Known rows, with every step that occurs:
mitok/sina/loriv: [-.01, -.12, .35, .04, -.17, -.04, -.18, .14, .13, -.22, -.02, .20, .00, -.14, -.25, .10, -.08, .02, -.33, -.01, .15, -.05]
fovi/sina: [-.03, .37, .34, .10, .06, .12, .42, .17, -.23, .22, .15, .39, .16, -.16, -.40, .24, .15, -.02, .67, -.10, .05, -.15]
zalomu/sina/lali: [-.08, -.27, .27, -.12, -.14, -.46, .67, -.05, .22, .15, .05, -.19, .40, .03, .01, .25, .39, .13, .50, -.17, .21, -.10]
loriv/sina: [-.06, .33, -.11, .06, -.18, .02, .11, .03, .09, .08, .14, .45, .05, -.12, .08, .18, .49, -.10, .52, .05, .24, .20]
zalomu/rora/mitok/sina/lali: [.15, -.09, .25, -.04, .07, -.26, -.03, -.19, .35, .08, -.09, -.07, .14, .00, -.02, .43, .29, -.05, -.22, -.11, .19, -.34]
sina/loriv/novem/zalomu/rora: [.18, .21, -.03, .02, -.32, -.12, -.27, -.05, .16, -.59, .23, -.55, -.48, .08, -.23, -.28, -.15, .17, .14, .19, -.34, .09]
zalomu/sina: [-.10, -.20, .29, .01, -.12, -.05, .30, .09, .03, .20, .17, -.01, .43, -.10, .03, .32, .40, -.12, .37, -.27, -.04, .08]
novem/zalomu/sina/loriv/rora: [.13, -.06, -.10, -.10, -.26, -.04, -.17, -.07, .06, -.18, .29, -.26, -.07, -.17, -.11, -.25, -.01, .01, .03, .11, -.16, .17]
novem/lali: [-.27, .29, -.18, -.37, -.09, .11, .47, .15, -.08, -.08, -.24, .10, .25, .04, -.36, .26, -.06, -.12, .42, -.19, .06, .19]
rora/mitok/novem/zalomu/sina: [-.03, -.61, -.12, .01, .09, -.06, -.05, .02, -.23, .23, -.16, .04, .33, -.01, .38, -.12, .32, .07, -.40, -.24, -.15, .05]
novem/zalomu/rora: [-.01, .45, -.03, -.29, -.25, .03, .03, .00, .09, -.36, -.05, -.41, -.09, .00, -.50, .03, .23, -.04, .26, -.17, -.52, .17]
sina/lali: [-.19, .22, .22, -.24, -.05, -.29, .66, .04, .15, .04, -.20, -.09, .03, .13, -.17, .07, .12, .24, .41, .04, .22, -.08]
rora/lali: [-.24, .41, .17, -.06, .20, .18, .31, -.01, .06, -.10, .04, -.13, -.04, .07, -.28, .36, .03, -.24, .38, -.20, .19, -.12]
loriv/novem/zalomu/rora: [-.05, .37, -.13, .04, -.23, .13, -.01, -.14, .14, -.34, .09, -.47, -.26, .14, -.14, -.02, -.01, .15, .44, .05, -.38, .18]
zalomu/rora: [.03, .25, .22, -.10, -.14, .04, .11, .08, .15, -.05, .16, -.20, .11, -.02, -.29, .26, .25, -.23, .49, -.07, -.20, .05]
loriv/novem/lali: [-.25, .21, -.25, -.01, -.04, .20, .46, -.03, -.03, -.06, -.11, .05, .08, .16, -.04, .18, -.37, .07, .58, .05, .17, .24]
loriv/novem: [-.18, .19, .07, .31, -.01, .21, .32, .02, .04, .12, .10, .07, -.13, .15, .17, .02, -.16, .20, .53, .16, .09, .14]
novem/zalomu/sina: [-.16, -.03, -.02, -.11, -.23, -.08, .23, .05, .00, -.10, -.02, -.19, .23, -.08, -.18, .08, .41, .08, .14, -.35, -.32, .14]
novem/zalomu: [-.25, .45, -.09, -.23, -.16, .12, .28, .17, -.09, -.24, -.25, -.11, -.15, .02, -.42, -.13, .10, .19, .08, -.16, -.29, .23]
zalomu/sina/loriv/rora/mitok/novem: [.30, -.84, .13, .18, .14, -.06, -.38, -.07, -.12, .46, .37, .15, .25, -.14, .67, -.24, -.10, -.20, -.29, .27, .25, -.05]
loriv/rora/mitok/novem/zalomu: [-.09, .08, -.38, -.09, .20, .30, -.20, -.14, -.24, .33, -.14, .19, -.11, .04, .34, -.42, -.21, .07, -.29, .23, -.06, .16]
loriv/rora/mitok: [-.01, .32, -.04, .12, .31, .33, .04, .04, -.04, .52, .14, .27, -.16, -.03, .28, -.05, -.10, -.11, .07, .21, .05, .08]
rora/mitok: [-.05, .15, .16, .07, .25, .08, .10, .24, -.13, .29, -.08, .26, -.06, .04, .13, .06, .13, -.02, -.09, -.10, -.04, -.01]

Rows:
[-.12, -.19, -.14, .24, -.17, .04, .19, -.08, .05, -.08, .11, -.28, .04, .05, .20, -.01, .14, .34, .36, -.11, -.23, .19]
loriv/novem/zalomu/sina
[.18, -.79, .01, -.02, .01, -.34, -.36, .14, -.24, -.04, -.07, -.03, .13, -.09, .29, -.37, .15, .02, -.68, -.13, -.13, -.09]
rora/mitok/novem/zalomu/sina/loriv
[.38, -.24, .10, .23, .31, .02, -.30, .02, -.40, .51, .30, .59, -.03, -.22, .25, -.30, -.36, -.15, -.05, .45, .31, -.34]
fovi/sina/loriv/rora/mitok/novem
[.14, .09, -.05, .14, -.01, -.09, .21, .08, -.23, -.18, .19, .31, -.07, -.08, -.38, .09, -.52, .04, .64, .15, .28, -.15]
fovi/sina/loriv/novem/lali
[.11, -.22, .34, .22, .11, -.06, -.37, .19, .03, .01, -.07, .37, -.10, -.11, .01, .07, -.07, -.10, -.74, -.04, .17, -.18]
rora/mitok/sina/loriv
[-.08, .59, -.10, -.25, -.01, .10, .01, -.16, .19, -.54, .05, -.65, -.21, .04, -.61, .28, .16, -.28, .30, -.27, -.28, -.13]
novem/zalomu/rora/lali
[-.04, .06, .05, .06, .21, .06, .07, -.28, .26, .43, -.10, .28, -.02, .01, .34, .16, -.09, .13, -.24, .24, .44, -.11]
loriv/rora/mitok/sina/lali
[.04, .40, .07, -.06, .15, .11, -.07, -.11, .13, -.18, .36, -.17, -.36, -.04, -.19, .00, -.37, -.32, .25, .28, .36, -.16]
sina/loriv/rora/lali
[.12, .40, -.11, -.09, .03, .05, -.18, .09, -.01, -.12, -.09, -.26, -.19, .03, -.25, .00, .29, -.08, -.17, -.20, -.49, .02]
novem/zalomu/rora/mitok
[.06, .11, -.05, -.12, -.07, -.26, -.15, -.23, .31, -.23, -.30, -.25, -.06, .05, -.17, .19, .29, .19, -.43, -.20, -.08, -.24]
novem/zalomu/rora/mitok/sina/lali
[-.09, -.06, .24, .23, .18, .19, -.13, .09, .05, .26, -.18, .39, .12, -.05, .15, .27, .16, -.04, -.45, -.19, .09, -.05]
rora/mitok/sina
[-.04, -.04, -.12, -.30, -.28, .05, -.09, -.08, -.06, -.26, -.12, -.33, .12, .06, -.28, -.11, .17, -.05, .13, -.04, -.34, .13]
mitok/novem/zalomu/rora
[.27, -.15, -.09, .05, .02, -.08, -.41, .02, -.01, .09, .25, -.06, -.17, -.14, .19, -.31, .02, -.01, -.43, .07, -.20, .01]
novem/zalomu/sina/loriv/rora/mitok
[-.04, -.59, -.15, -.15, .06, -.47, .24, -.10, -.07, .21, -.30, -.11, .35, .09, .36, -.16, .35, .26, -.29, -.16, .09, -.16]
rora/mitok/novem/zalomu/sina/lali
[-.16, -.30, -.22, -.23, .21, .09, .16, .12, -.31, .27, -.36, .35, .37, .09, .16, .05, -.17, -.21, -.14, -.12, .20, .05]
rora/mitok/novem/lali
[.15, -.24, .16, .01, .12, .02, -.17, .02, -.11, .33, .04, -.06, .23, .05, .24, .03, .17, -.30, -.08, .04, -.05, -.10]
zalomu/rora/mitok/novem
[-.26, -.19, -.23, -.40, -.09, .04, .36, .04, -.23, -.01, -.33, .13, .44, .08, -.13, .07, -.21, -.19, .26, -.06, .22, .18]
mitok/novem/lali
[-.07, .16, .02, .22, .22, .47, -.23, -.15, .10, .46, .06, .45, .01, -.12, .33, .18, -.11, -.14, -.29, .14, .17, .03]
loriv/rora/mitok/sina
[-.16, -.15, -.14, .08, -.22, -.37, .53, -.25, .22, -.14, -.01, -.42, .04, .16, .14, -.05, .11, .53, .46, -.04, .03, .04]
loriv/novem/zalomu/sina/lali
[.32, .01, .08, -.01, -.14, -.15, -.75, -.01, .16, -.44, -.08, -.15, -.24, -.12, -.32, -.02, .09, -.09, -.84, -.16, -.31, -.17]
novem/zalomu/rora/mitok/sina/loriv
[.11, -.32, -.34, -.25, .17, .04, -.26, -.04, -.26, .18, -.05, .25, .05, -.02, .25, -.28, -.59, -.28, -.28, .36, .35, .02]
sina/loriv/rora/mitok/novem/lali
[.25, -.29, .02, .07, .22, .05, -.36, .01, -.17, .35, .18, .26, -.14, .00, .45, -.46, -.41, -.14, -.34, .46, .29, -.08]
sina/loriv/rora/mitok/novem
[-.01, -.04, -.02, .24, -.27, .04, -.27, -.02, .12, -.51, -.07, -.05, -.38, .03, -.10, -.20, -.32, .35, -.38, .13, -.04, .12]
mitok/sina/loriv/novem/zalomu
[.11, .27, -.21, .23, .09, .11, -.20, -.05, .05, -.11, .05, -.30, -.33, .17, .09, -.09, -.01, .15, .01, .04, -.32, .05]
loriv/novem/zalomu/rora/mitok
[.13, -.32, .24, .56, .15, .01, -.40, .06, .10, .01, .08, .29, -.28, .00, .35, -.03, -.32, .13, -.57, .21, .26, -.15]
rora/mitok/sina/loriv/novem
[-.14, -.10, -.19, -.10, .17, .11, -.09, .12, -.30, .08, -.40, .15, .00, .10, .16, -.34, .03, .11, -.46, -.08, -.15, .04]
rora/mitok/novem/zalomu
[-.26, .39, -.24, .14, -.13, .18, .23, .02, -.03, -.22, -.13, -.16, -.32, .17, -.03, -.20, -.16, .39, .32, .07, -.25, .27]
loriv/novem/zalomu
[.16, -.14, .16, .03, .11, .02, -.08, -.18, .23, -.07, .58, -.26, -.02, -.16, -.01, .22, -.09, -.40, .37, .05, .29, -.17]
zalomu/sina/loriv/rora/lali
[.09, -.24, .13, -.13, -.30, -.33, -.05, .16, .01, -.38, .04, -.28, .04, -.14, -.27, -.17, .22, .06, -.14, -.20, -.24, .08]
novem/zalomu/sina/loriv
[.07, -.30, -.12, .24, .13, -.01, -.30, .00, .02, -.12, -.14, .32, -.11, .01, .21, .12, -.54, .01, -.49, .08, .36, -.06]
rora/mitok/sina/loriv/novem/lali
